Each row comes from the steps of one walk. Every step used is in the known rows, and no mark comes twice. Write the walk behind each row, first mark first.
In the rows, 128 means zero.
Known rows:
lome, mivufu, sorit: [183  81 121  85 145 134 146 111 169 105  79 146 170 107  97 139 159 122
  91 148 127 139  83 114 135 122 174  95 132 134 172 120 179 154]
duri, logofi, fikib, lome: [148 104 135 104 146 141 125 115 142  96 121 116 161 155 117 115 152 108
 120 138 107 111  87 130 140 141 171 101 171 172 158 152 154  55]
duri, logofi, fikib, lome, kebe: [142 114 130  99 154 134 120 113 144  96 125 115 160 157 129 117 152 106
 123 131 119 101  92 132 135 134 173  98 169 179 165 149 156  59]
kebe, fole, lome, fikib: [160 112 187 100 146 139 130  92 152 129 140 118 191 100  65  92 123 101
 111 112 134 150  75 137 162 151 213 123 145 117 146 110 145 112]
duri, logofi, fikib, lome, mivufu, sorit: [151  97 119  91 152 150 132 118 150  99 117 118 157 147 114 121 153 114
 109 142 109 112 102 127 135 135 162  94 170 165 169 145 167  64]
sorit, mivufu, logofi: [157 107 170 102 160 114 148 107 169  79  78 136 168 107  97 145 118  95
  95 138 118 179  47 118 141 144 165  98 127 116 148 132 179 130]
kebe, fole: [181 102 180 115 141 145 132 116 153  99 120 132 187  99  70 103 138 108
 103 140 125 135  74 115 162 155 207 101 139 130 139 107 131 123]
fole, lome, fikib: [140 114 173  94 134 114 131  74 142 132 123 112 190 133  93 110 135  95
 130 100 136 162  48 160 154 132 201 139 143 132 158 134 171 117]
fole, kebe: [143 138 153 132 134 129 122 104 139  79  92 131 158 127 111 132 148 112
 138 123 162 134  33 127 161 113 179 112 115 144 172 120 168 160]
fikib, lome, mivufu, logofi, duri: [159  76 151  98 154  94 123 103 168  97  89 158 171 123 132 114 137 112
  84 142 133 129  96 110 116 155 187  87 138 151 171 142 154 128]
sorit, fikib, logofi: [134 106 175 106 148  94 126 134 155  70 103 147 158 130  98 115 170 106
 115 128 141 156  63 139 143 139 190 118 126 154 147 149 159 102]
logofi, fikib: [171  98 152 117 133 143 133 115 129  88 118 134 172 157 110 110 163 110
 114 136 130 121  31 140 176 135 172 130 154 119 154 165 140  99]
kebe, lome, mivufu: [196 116 170  98 146 110 120 107 154 111  78 129 188  95  99 119 162 134
 124 152 132 122  84 112 140 118 207  99 117 133 140 123 157 139]
duri, logofi, fikib: [156 113 134 107 149 146 126 119 139  98 115 112 163 156  99 127 155 106
 124 137 109 118  67 131 156 128 159 113 171 159 153 146 156  54]
fikib, fole: [166 101 149 123 146  99 126 119 140  62 119 147 196 129 108 127 158 120
  96 129 105 132  57 102 140 124 194  79 120 156 152 114 147 143]
lome, mivufu, ganeg: [197  82 130  95 138 102 127  88 184 109  84 142 153 124  87 152 164 140
  87 155 154 122  58  92 122 121 186 107 126 124 168 136 157 153]
logofi, fikib, lome: [160  85 155 114 129 134 131 115 131  86 125 137 169 154 134  96 159 112
 108 138 126 110  59 139 156 152 189 114 155 138 161 173 136 101]
kebe, lome, fole, fikib: [162 103 193 105 150 135 124 101 152  97  98 127 203  82  85 107 153 122
 143 145 110 147  79 125 164 121 208 101 133 108 124 115 138 118]
kebe, fole, lome, fikib, sorit, ganeg: [165 114 191 103 141 142 129  85 156 128 147 121 195  90  78  97 117 115
 108 112 123 155  71 141 150 153 228 118 148 117 144 106 138 114]
kebe, lome, fikib, sorit, mivufu, ganeg: [174 114 196  97 124 137 126  97 149  82 109  98 182  98 103 108 159 148
 138 145 123 136  72 140 121 107 225 101 127 132 140 128 172 140]
mivufu, ganeg, sorit, fikib, logofi, duri: [172  77 145  91 128 110 123 125 164  64 122 149 138 159  94 146 172 120
  95 141 157 136  77 122 125 125 172 124 140 140 150 136 144 120]
ganeg, mivufu, logofi, fikib: [152 100 150 134 144 131  94  91 163  93 110 135 140 124 114 125 143  71
 123 157 132 168  35 116 143 149 163  97 134 119 161 150 170  77]
fole, lome, mivufu, sorit, ganeg: [167 102 133  80 147 112 141  85 161 144 108 140 186 109  95 135 130 104
 101 117 126 158  74 133 142 140 194 116 137 122 167 115 174 131]
fole, kebe, lome: [153 150 170 128 137 130 112 106 136  81  92 119 165 106 109 120 150 123
 154 130 160 128  55 125 160 105 192 105 106 141 159 115 168 158]
kebe, fole, lome: [166 116 173 106 147 133 135 106 152 125 139 130 199  95  65 101 118  92
 108 122 126 140  80 122 162 162 213 115 143 120 139  99 140 114]
sorit, fikib, lome, mivufu, logofi, duri: [137  71 182 100 154  95 122 118 179  79  89 171 172 128 114  99 155 117
  83 124 162 155  81 141 127 137 187 120 117 142 172 155 135 118]
fole, fikib, logofi: [132 114 166 117 145 125 149 106 138  71  94 132 154 112  96 135 146  83
 144 142 118 145  56 119 164 140 162 112 138 141 128 150 183 100]
kebe, lome: [184 118 183 109 132 125 120 116 136  94  92 118 195 103 100 107 162 118
 141 150 120 131  78 125 150 132 212  98 124 144 132 122 150 132]
kebe, lome, fole, fikib, logofi: [158 109 187 103 157 123 122 108 148  94 102 125 195  82  89 110 151 120
 145 146 102 144  86 120 158 129 206  96 138 113 121 115 152 108]
fole, kebe, lome, fikib, sorit: [145 151 180 120 134 141 113  95 135  78 103 109 168 108 115 111 151 137
 162 124 160 131  55 140 147  93 203 111 112 143 162 117 177 160]
sorit, ganeg: [198  90 185 124 124 120 118  77 148 104  93 134 172 125 120 140 156 127
  99 137 118 178  28 144 152 153 205 101 131 144 161 141 125 128]
kebe, fole, fikib, lome, mivufu, ganeg: [164  85 180 109 144 152 140  92 174  93 117 137 163  81  75 104 131 115
 103 145 140 127  95 103 148 154 197 104 128 118 145 127 135 124]
lome, mivufu, ganeg, sorit, fikib, fole: [192  79 131  85 146  93 124 100 190  93  97 163 150 128  94 154 170 144
  74 137 164 126  80  93 110 106 180 111 119 132 162 132 142 151]
ganeg, sorit, mivufu, logofi: [176 102 164  80 147 118 144 121 163  80  93 156 163 127 117 156 133  91
  97 126 131 166  80 124 131 132 159 111 141 141 131 125 154 126]
ganeg, mivufu, sorit, fikib, logofi, duri: [142  84 148 126 136 146 120 128 149  68 104 144 138 116 113 120 167  83
 101 166 120 169  64 140 131 132 170  85 115 137 173 126 198  90]
fikib, fole, lome, kebe: [144 128 132 104 163  76 121 104 142  90 141 143 204 126 119 127 140 103
 108 101 125 123  70 111 132 124 204  89 120 157 160 103 158 138]

Which walk is each row?
[132 107 168 122 154 128 152 120 125  62  94 142 158 125  96 133 140  85
 128 146 118 141  52 129 174 134 150 118 140 131 134 149 186  89]	fole, fikib, logofi, duri
[174 115 197 105 139 122 109  97 136  82 110 103 192 106 103  95 166 141
 136 132 123 143  77 138 144 107 209  94 118 145 145 130 159 135]	kebe, lome, fikib, fole
[136  84 174 110 153 144 157  97 170  85 103 155 204  86  93 134 136 120
 116 137  94 159  50 125 150 122 201 109 151  94 133 108 145 121]	lome, fole, fikib, sorit, mivufu
[150  93 158 138 152 124  97 101 157  85  97 146 151 125 110 128 139  68
 107 161 129 172  38 119 141 145 160  92 126 122 165 132 177  85]	ganeg, mivufu, logofi, duri
[151 130 163 102 155 132 127  94 159  90 121 131 177 101 110 117 140  98
 131 120 163 115  79 125 154 127 198 103 123 149 155 114 147 131]	lome, kebe, fole, fikib
[155 111 148 116 159  93 134 149 112  70 108 140 160 151 109 130 151  96
 103 152 102 125  58 123 155 146 169  94 157 149 145 133 193  88]	fikib, logofi, duri
[178  87 179 135 135 120  87  64 164 103 107 137 142 119 141 130 144 105
 100 147 123 190  33 134 136 167 190  87 130 129 172 158 137  90]	sorit, ganeg, mivufu, logofi, fikib, lome
[152 114 143 113 153  88 128 110 138  90 135 145 208 125 101 125 139 104
 103 111 108 136  65 109 140 131 202  93 124 147 150 108 154 134]	fikib, fole, lome
[142  76 182 101 140  98 126 111 180  86  89 164 168 120 118 100 169 125
  92 125 159 145  81 142 121 136 207 117 109 153 169 155 131 131]	sorit, fikib, lome, mivufu
[173  99 129  91 166 109 125  98 180 111  94 155 173 119 103 138 139 116
 102 137 141 135  59  99 136 132 166 115 153 113 156 145 160 122]	lome, mivufu, logofi, fikib, sorit
[193  91 184 144 121 121 100  67 155 107  93 136 149 116 131 141 158 116
  98 151 119 187  17 137 139 151 204  86 116 136 167 140 140 107]	sorit, ganeg, mivufu
[164  94 196 116 113 144 118  66 152  93 114 115 170 121 130 119 161 137
 121 132 120 169  28 164 120 119 220 107 141 146 162 143 161 124]	lome, fikib, sorit, ganeg, mivufu
[158  93 178  80 136 115 124 127 167  77 123 168 167 131 135 113 163 104
 102 109 167 136 115 145 120 132 198 120 131 176 143 129 114 123]	ganeg, sorit, fikib, lome, kebe, fole
[152 100 155 133 142 122  95  89 170  92  99 136 148 111 110 131 142  67
 126 158 128 177  43 109 130 151 171  86 126 132 159 132 174  95]	ganeg, mivufu, logofi
[142 107 158 118 155 125 120  97 161  97 106 146 187 112  96 128 147 125
 119 123 127 153  43 121 161 114 197 104 141 108 162  98 142 144]	lome, fole, kebe
[147  99 154  99 133  98 121 100 153  85 114 140 176 129 162 107 155 106
 116 130 142 107  98 128 112 151 222  76 130 192 173 135 149 143]	fikib, lome, kebe
[134  84 140  98 140 155 140 138 157  47 115 144 175 113  97 114 166 114
 105 127 132 167  88 143 144 114 173  97 113 146 178 113 172 153]	mivufu, sorit, fikib, fole, kebe
[196  77 134  86 143 131 138  95 173 112  77 145 165 104 106 145 159 136
  80 145 125 156  72 122 136 128 179  93 129 129 178 126 167 152]	lome, mivufu, sorit, ganeg
[146 134 132 116 162 138 113 121 132  83 126 113 164 145 105 123 152 123
 128 128 114 108  78 118 152 109 162  98 152 160 156 132 161  67]	duri, logofi, fikib, fole, kebe, lome
[184  92 180 137 134 118  90  62 169 107  95 136 148 110 126 142 143 103
 104 147 122 202  25 131 139 161 188  84 123 131 167 141 142 100]	sorit, ganeg, mivufu, logofi
[152 119 132 110 158 111 125 111 127  89 153 140 185 155 121 112 148 110
 109 108 132 109  48 127 163 123 180 118 143 124 161 146 147 103]	logofi, fikib, fole, lome, kebe
[165 144 153 119 143 119 108  95 153  92  88 123 151 105 101 131 152 143
 140 136 175 118  59 109 145  99 190 105 101 130 167 116 172 168]	fole, kebe, lome, mivufu, ganeg
[169  87 143  98 125 117 115 111 175  60 127 147 140 145  95 147 171 132
 103 129 171 138  73 113 119 110 179 119 120 143 158 127 135 149]	mivufu, ganeg, sorit, fikib, fole, kebe
[155  99 183 102 117 143 135  89 146  84 114 114 187 128 115 112 162 130
 130 127 122 148  44 159 127 112 214 116 150 152 154 138 166 137]	lome, fikib, sorit
[143  98 179 128 132 153 138  76 166  74  99 147 172  89 116 142 132  97
 142 146 115 171  41 129 142 139 184 113 134 128 135 141 156 108]	fole, fikib, sorit, ganeg, mivufu, logofi
[155  93 185 107 158 148 136  94 177  96 111 142 172  75  77 100 117  98
 109 136 138 142  99 105 153 160 186 102 134 119 140 126 138 115]	kebe, fole, fikib, lome, mivufu, logofi
[193  79 135  83 139 101 126  97 190 103  90 159 146 130  93 153 171 139
  82 141 168 129  75 102 116 111 179 122 124 130 162 137 144 148]	lome, mivufu, ganeg, sorit, fikib
[153 114 184 116 154 147 142 113 150  86 120 131 165  85  68 109 127  94
 121 141 122 137  80 109 169 155 183 105 139 123 125 122 156  99]	kebe, fole, fikib, logofi
[155 111 125 102 145 151 139 120 150  84 125 115 160 148 104 142 147 123
 116 147 102 110  69 122 129 123 175 107 173 150 151 137 168  64]	duri, logofi, fikib, sorit, mivufu, ganeg
[138 135 138  90 149  93 127  88 146 129 127 130 197 129 119 127 131  79
 135 100 148 128  66 142 143 136 208 121 136 150 160 113 165 126]	fole, lome, kebe
[141  97 170 117 127 155 172  97 160  58  94 141 173  93 100 146 136 112
 130 149 118 141  46 121 137 122 187 118 129 120 131 135 171 133]	fole, fikib, sorit, mivufu, ganeg
[157 114 135 118 140 152 118 108 144  96 125 119 160 143 120 135 153 114
 123 147  98 124  60 131 134 131 181 102 171 159 153 140 158  46]	duri, logofi, fikib, sorit, ganeg, mivufu
[153 109 184 120 159 148 144 123 140  80 120 138 167  95  68 106 125  95
 110 143 122 135  77 116 176 151 175 108 142 117 130 120 157  94]	kebe, fole, fikib, logofi, duri
[140  87 147 121 130 145 117 119 158  74 106 135 136 105 112 121 170  82
 113 164 121 170  69 133 125 138 179  79 114 143 171 127 196  97]	ganeg, mivufu, sorit, fikib, logofi
[153 102 130 100 152 133 126 112 149 105 112 122 157 151 116 121 152 115
 109 137 113 107  89 123 136 134 170 102 168 167 161 152 158  59]	duri, logofi, fikib, lome, mivufu
[135  76 190 109 132 110 127 118 169  71  99 156 175 128 118  94 168 113
 104 125 150 152  78 151 129 145 210 117 114 163 163 154 127 125]	sorit, fikib, lome
